Each row comes from the steps of one walk. Every step used is in the known rows, and no mark comes twice. Write the walk behind each row, first mark first.
(in the rows, 128 means zero)
Known rows
gumazap -> zelomu: [115 119 113 119 107 115 110 124 117 121 133 128 126 138 153 137 141 132
 138 128 131 126 136  99 136 134 128 127 128 113 147 131 141 122]
zelomu -> gumazap: [142 105 133 127 116 132 135 123 109 123 114 115 148 117 133 133 115 149
 143 142 137 145 128 128 128 120 135 119 124 151 114 119 116 118]
lelug -> vosez -> gatad -> fosu: [164 139 130 136 129 118 106 157 133 139  99 103 159 116 121  87 109 119
 111 173 144 140 153 122 128 131  86 125 168 116 106 102 137 132]
kupaf -> lelug -> vosez: [136 126 124  74 143 130 139 120 141 106 114 104 154 128 135 122 138 126
 123  97 161 122 140 138 141 128 128 142 158 102 105 106 142 131]
zelomu -> gumazap -> kefogob -> besud -> fosu -> sarat -> kobobek: [162 138 116 172  79 109 152 132  93 126 112 147 160  59 119 134  95 152
 173 130 168 157 121  96  80  96 146  98 138 176 150  76 111 106]
zelomu -> gumazap -> kefogob -> besud -> rovi -> kobobek -> sarat: [164 103 115 194 127 143 138  97  87 133 117 117 166  78 115 115  91 116
 165 146 164 145 111 149 120  93 128  63 136 133 182 154 110  93]
besud -> kefogob -> gumazap: [126 118 141 153 135 118 116 122 157 144 130 121 146 146 151 104 124 125
 112 129  99 145 144 111 143 121 110 157 129  87 186 134 130 119]
kobobek -> sarat: [128 126 115 133 124 148 134 108 116 140 127 115 115 128 128 124 128 105
 128 125 138 147 129 136 137 123 135 102 154 132 126 119 124 119]
kefogob -> besud -> fosu: [144 165 119 137 108 105 122 137 139 140 132 153 157 102 131 131 116 105
 113 139 137 146 137  97 128 120 103 120 150 125 169 116 116 121]
lelug -> vosez -> gatad -> fosu -> besud -> kefogob: [134 139 138 169 109 100  69 143 145 113  98 104 216 119 131  74 121  93
 120 175 126 167 155 121 109 121  84 136 189 102 145 113 136 122]
fosu -> sarat -> kobobek -> rovi -> besud -> kefogob -> gumazap: [115 141 126 130  85  97  72 119 104 117  92 159 109  93 157 144 117 138
 162 149 133 134 133 100 138 134 124 144 139 101 148 150 155 116]
kobobek -> rovi -> besud -> fosu -> sarat: [116 164 104  97  72 111  70 116 133 142  99 152 120  77 119 160 140 141
 138 150 156 137 134 125 131 113 123 108 163 139 111 145 133 123]
lelug -> vosez -> gatad: [142 120 138 136 137 113 117 141 128 127 119 127 151  96 127  93 125 117
 141 162 147 121 148 137 128 126 108 105 153 105 119 113 139 120]
rovi -> kobobek -> sarat -> fosu -> besud -> kefogob -> gumazap -> zelomu: [ 94  99 115 189  90  94   4 106 119 142 149 131 148 105 171  97 133 103
 132 144 132 187 157 121 154  96  88 136 165  71 210 141 121 109]
kupaf -> lelug -> vosez -> gatad -> fosu -> besud -> kefogob -> gumazap: [112 139 150 140 126  98  94 113 143 121  86  96 224 132 156  60 104 117
 121 161 134 183 161 101 129 113  78 168 190  79 145  99 136 124]
zelomu -> gumazap -> kefogob -> besud -> rovi: [148 104 119 193 124 138 171 120 106 126 111 123 192  80 117 126 107 141
 160 149 140 143 102 117 101 114 130  86 106 152 194 144 110  92]
besud -> rovi -> kobobek -> sarat: [147 125 118 153 147 139  89  92 140 130 134 116 109 118 124 116 113  92
 142 139 150 115 114 156 133 103 118  91 148 106 143 156 143 127]
gatad -> fosu -> besud -> rovi -> kobobek: [128 137 121 177 125 107  55 117 138 104 109 114 166 117 119 107 109 111
 129 168 139 139 112 127 115 106  94 142 151 122 133 155 139 145]
rovi -> kobobek -> sarat -> fosu -> besud: [107 115 119 177 106 117  32 117 103 133 142 138 131  80 123 113 125 102
 138 144 158 171 131 167 128  95 105 107 164 124 131 132 107 125]
vosez -> lelug -> kupaf: [123 126 144  93 111 124 152  97 134 143 126 137 118 133 167 121  90 154
 146 112 143 151 136 115 134 153 139 109 150 160 130 111 124 129]
rovi -> besud: [104 143 130 119 119 125 119 120  92 117 108 142 154 116 127 149 126 128
 131 144 124 134 136 121 146 132 116 122 141 103 116 157 135 124]
lelug -> vosez -> gatad -> fosu -> besud -> kefogob -> gumazap -> zelomu: [109 114 122 174  92  77  61 137 132 125  98 109 215 123 171  65 128 115
 121 189 120 176 174  70 141 124  70 157 185  67 184 113 143 115]
gatad -> fosu -> besud -> kefogob: [120 148 128 163 101 117  79 131 143 113 105 104 194 150 131 109 124 104
 106 141 107 175 136 113 111 122 106 159 164 124 154 128 126 131]
zelomu -> gumazap -> kefogob -> besud: [144 109 124 165 108 132 176 131  76 131 111 128 185  86 119 125 104 154
 150 134 141 157 125 121 116 118 137 102 116 152 169 125  97  94]
kefogob -> besud -> fosu -> sarat -> kobobek: [144 179 115 145  92  93 109 141 117 119 126 180 114  73 125 144 104 115
 156 135 163 134 122  81  96 122 122 117 151 144 145  79 137 125]
kefogob -> gumazap: [114 110 129 143 135 118 138 124 130 149 126 132 127 125 147 108 121 143
 117 142 119 139 135 106 151 127 113 150 124 107 151 124 122 124]
kobobek -> sarat -> fosu -> besud -> kefogob -> gumazap: [ 90 104 121 200 105 120  60 117 138 157 136 126 161 100 146  97 135 100
 119 149 116 209 140 130 133 106  97 129 163 106 201 118 102 104]
besud -> fosu -> sarat -> kobobek: [145 156 119 134  99 105 105 130 146 123 130 145 104  99 128 136 117 127
 151 125 155 128 124 103  93 108 138 122 151 150 112  77 143 138]
rovi -> kobobek -> sarat -> fosu -> gatad: [151 111 120 171 115 135  41 134 116 144 128 119  93 103 129 128 120 111
 137 134 133 159 134 174 128 109 108  83 169  97 138 122 126 124]
besud -> rovi: [131 123 121 151 144 132 125 117 158 125 129 124 135 123 126 128 129 114
 138 143 126 114 106 125 114 125 122 112 119 127 154 146 145 126]
fosu -> sarat -> kobobek: [131 142 125 137 111 115 115 131 107 109 122 156  87 104 123 140 116 140
 169 125 155 116 111 110  97 130 145 125 130 145 107  94 152 133]
vosez -> lelug: [118 134 150 123 115 122 161 124 133 138 130 142 128 139 140 112  96 139
 156 139 135 127 135 111 126 145 122 102 137 150 118 115 135 133]

Write each row's walk
[153 158 123  98  77 102  98 125 124 103 103 128 131  89 162 162 115 110
 139 154 146 130 141 106 139 122 126 123 155 145  97 145 137 136] : sarat -> kobobek -> rovi -> besud -> fosu
[120 159 124 117 106 115 111 120 132 132 116 130 170 111 131 143 127 116
 113 145 126 146 150 114 142 109 108 122 160 110 121 143 127 130] : rovi -> besud -> fosu
[131 130 117 169 121 128 170 136  94 134 124 143 163  99 113 121 116 131
 135 120 134 139 125 123 114 126 130 112 119 133 183 136 107 105] : gumazap -> kefogob -> besud
[160 126 124 110  98 116 114 131 119 101 117 129  89 106 160 143 116 123
 153 138 148 114 119 121 125 142 146 130 125 162 106 131 138 135] : sarat -> kobobek -> rovi
[169  97 112 210 121 144  94 122 101 154 133 127 156  51 109 116  93 120
 153 148 165 167 110 162 115  87 106  60 128 145 199 147  96  91] : zelomu -> gumazap -> kefogob -> besud -> rovi -> kobobek -> sarat -> fosu
[141 168 107 104  73 115  75 141  80 110  70 141  96  93 126 164 104 143
 146 157 158 134 121 100 124 142 120 131 155 156  75 133 151 136] : gatad -> fosu -> sarat -> kobobek -> rovi -> besud
[148 188 144 132  73 105  50 134  96 118  74 141 120 102 133 133  83 123
 166 180 142 144 136 106 103 133 105 113 164 134 107 141 161 125] : vosez -> gatad -> fosu -> sarat -> kobobek -> rovi -> besud -> kefogob
[163 114 119 185  86 123 156 136 107 129  98 107 202  88 134 130 112 143
 146 143 119 180 133 114  99 102 132  83 155 134 182 102 101  98] : zelomu -> gumazap -> kefogob -> besud -> fosu -> gatad
[117 151 117 105  77 107  86 125  76 100  91 166  90  76 131 170 121 140
 178 148 164 116 116 115 123 139 141 112 137 146  88 144 153 125] : fosu -> sarat -> kobobek -> rovi -> besud
[149 135 114 183  95 120 149 141 124 135 112 121 180  99 129 126 124 121
 132 130 113 160 134 116  98 112 124  91 162 112 195 110 113 109] : gumazap -> kefogob -> besud -> fosu -> gatad
[105 116 115 180 127 122  72  81 121 107 128 127 148 101 127 110 126  86
 160 157 152 139 109 153 123  97 120  95 163 112 144 155 138 125] : fosu -> besud -> rovi -> kobobek -> sarat
[131 143 117 163 137 119 128 125 130 121 125 157 146 100 123 136 117 104
 142 157 132 121 103 102 117 141 107 104 119 120 190 148 136 111] : kefogob -> besud -> rovi
[126 154 113 129 106 116 100 125 161 151 130 141 120 106 108 129 136 137
 130 125 148 136 128 121 105 103 127 117 156 139 128  95 131 131] : besud -> fosu -> sarat
[116 128 133 121 100 112  87 114 127 133  98 130 150 115 162 132 129 127
 118 153 107 145 150 119 170 132 106 146 139  87 169 186 133 114] : kobobek -> rovi -> besud -> kefogob -> gumazap
[121 122 139 183 115  89  77 138 144 132  94 107 217 114 147  54 115 110
 112 191 116 179 164  99 131 119  69 158 186  79 167 108 130 121] : lelug -> vosez -> gatad -> fosu -> besud -> kefogob -> gumazap
[155 155 140  87 139 128 125 132 133 128  91  91 166 135 130  92  99 128
 120 142 160 145 151 123 127 126  95 134 177 112  84  92 143 137] : kupaf -> lelug -> vosez -> gatad -> fosu
[146 133 122 144 104 120 108 132 158 127 116 107 146 129 143 132 136 116
 126 136 107 151 136 123 111 114 123 108 167 110 139 103 133 131] : besud -> fosu -> gatad
[136 109 109 170 108 149  81 141 124 149 120 113 104 108 129 138 134 109
 134 133 119 178 125 151 115 126 117  79 165 119 148 104 120 114] : kobobek -> sarat -> fosu -> gatad
[123 125 124 114  72  88  75 118 101 100 101 133 133 118 205 148 123 125
 152 153 117 134 156  69 166 144 117 150 134  83 170 173 158 116] : sarat -> kobobek -> rovi -> besud -> kefogob -> gumazap -> zelomu
[146 125 133 150 151 120  84 111 152 116 136 129 122 119 124 119 115 115
 142 140 139  97 114 146 126 108 112 119 120 106 145 166 149 136] : besud -> rovi -> kobobek
[105 106 129 200 112 107  19 111 132 149 144 131 151  96 145  88 120  99
 123 145 129 191 147 151 145  88  87 135 164  85 191 138 108 114] : rovi -> kobobek -> sarat -> fosu -> besud -> kefogob -> gumazap
[156 161 118 113  79  98  63 154  81 111  62 144 119  64 123 128 102 134
 160 190 177 125 143 109 122 141  98 110 180 131  67 118 163 130] : lelug -> vosez -> gatad -> fosu -> sarat -> kobobek -> rovi -> besud
[113 133 110 175 116 121  96 123 146 112 101 108 178 124 124 116 123 112
 123 169 124 155 105 105 103 124 102 135 149 144 144 135 133 134] : gatad -> fosu -> besud -> rovi
[ 97 130 136 162 108 110  89 114 139 101 125 126 185 130 137 116 139 102
 139 135 110 157 132 129 111 117 127 139 148 111 167 140 128 120] : fosu -> besud -> kefogob
[146  88 129 154 115 146 170 123 105 132 114  93 173 110 122 118 118 164
 146 122 135 153 128 144 112 102 152 111 114 159 135 123 101 109] : zelomu -> gumazap -> kefogob
[156 172 106 121  69  91  88 138 122 123 115 178  90  60 136 153 112 118
 159 146 175 129 117  92 108 128 130 111 150 167 142 102 134 124] : kefogob -> besud -> fosu -> sarat -> kobobek -> rovi
[162 154 100 150  68 103 124 138 114 131 115 156 113  53 126 139 113 135
 163 126 174 132 116 109  88 113 147 104 141 178 160 105 119 114] : gumazap -> kefogob -> besud -> fosu -> sarat -> kobobek -> rovi
[113 113 127 196 126 101  23 126 147 115 144 144 149  75 120 117 128 114
 148 165 143 141 108 154 108  97  93 119 127 122 162 158 128 132] : sarat -> fosu -> besud -> rovi -> kobobek
[129 156 102 170  98 115 139 134 126 158 127 158 153  77  93 122 125 137
 136 117 154 147 125 116  91  99 129 103 145 145 184 104 110 107] : gumazap -> kefogob -> besud -> fosu -> sarat
[154 146 122 117  63 103  88 130 115  89  83 119 133  95 173 170 122 113
 155 161 123 143 139 111 127 132 130 103 173 119 106 136 150 134] : sarat -> kobobek -> rovi -> besud -> fosu -> gatad
[116 137 121  96  95 121  99 119  97 119  96 137 130  99 137 160 133 131
 136 152 136 130 133 133 155 139 125 116 137 128 111 179 131 121] : kobobek -> rovi -> besud
[152 178 120 114  71 114  53 139 109 105  75 131 115 115 132 158 106 123
 138 144 139 139 129 107 117 140 118 141 163 137 114 144 159 133] : gatad -> fosu -> sarat -> kobobek -> rovi -> besud -> kefogob
[ 90 132 137 185  88  84  65 120 118 137 107 116 195 144 175  75 108 126
 135 191 105 187 159  61 126 120  78 154 164  89 186 125 136 114] : vosez -> gatad -> fosu -> besud -> kefogob -> gumazap -> zelomu
[104 135 112 119  60  85  55 115  93 109  96 159 108 101 179 154 129 144
 173 150 136 133 143  70 146 140 124 142 140  91 165 155 167 111] : fosu -> sarat -> kobobek -> rovi -> besud -> kefogob -> gumazap -> zelomu
[142 128 124 132 132 134  95 101 108 134 134 122 104 123 125 116 113 105
 131 122 152 129 136 160 150 106 124 107 158 109 115 137 128 130] : rovi -> kobobek -> sarat
[149 122 122 150 127 134  50 129 123 155 149 128  92  97 121 119 113 109
 122 127 155 148 137 174 141 100 105 103 149 120 131 130 114 129] : rovi -> kobobek -> sarat -> fosu
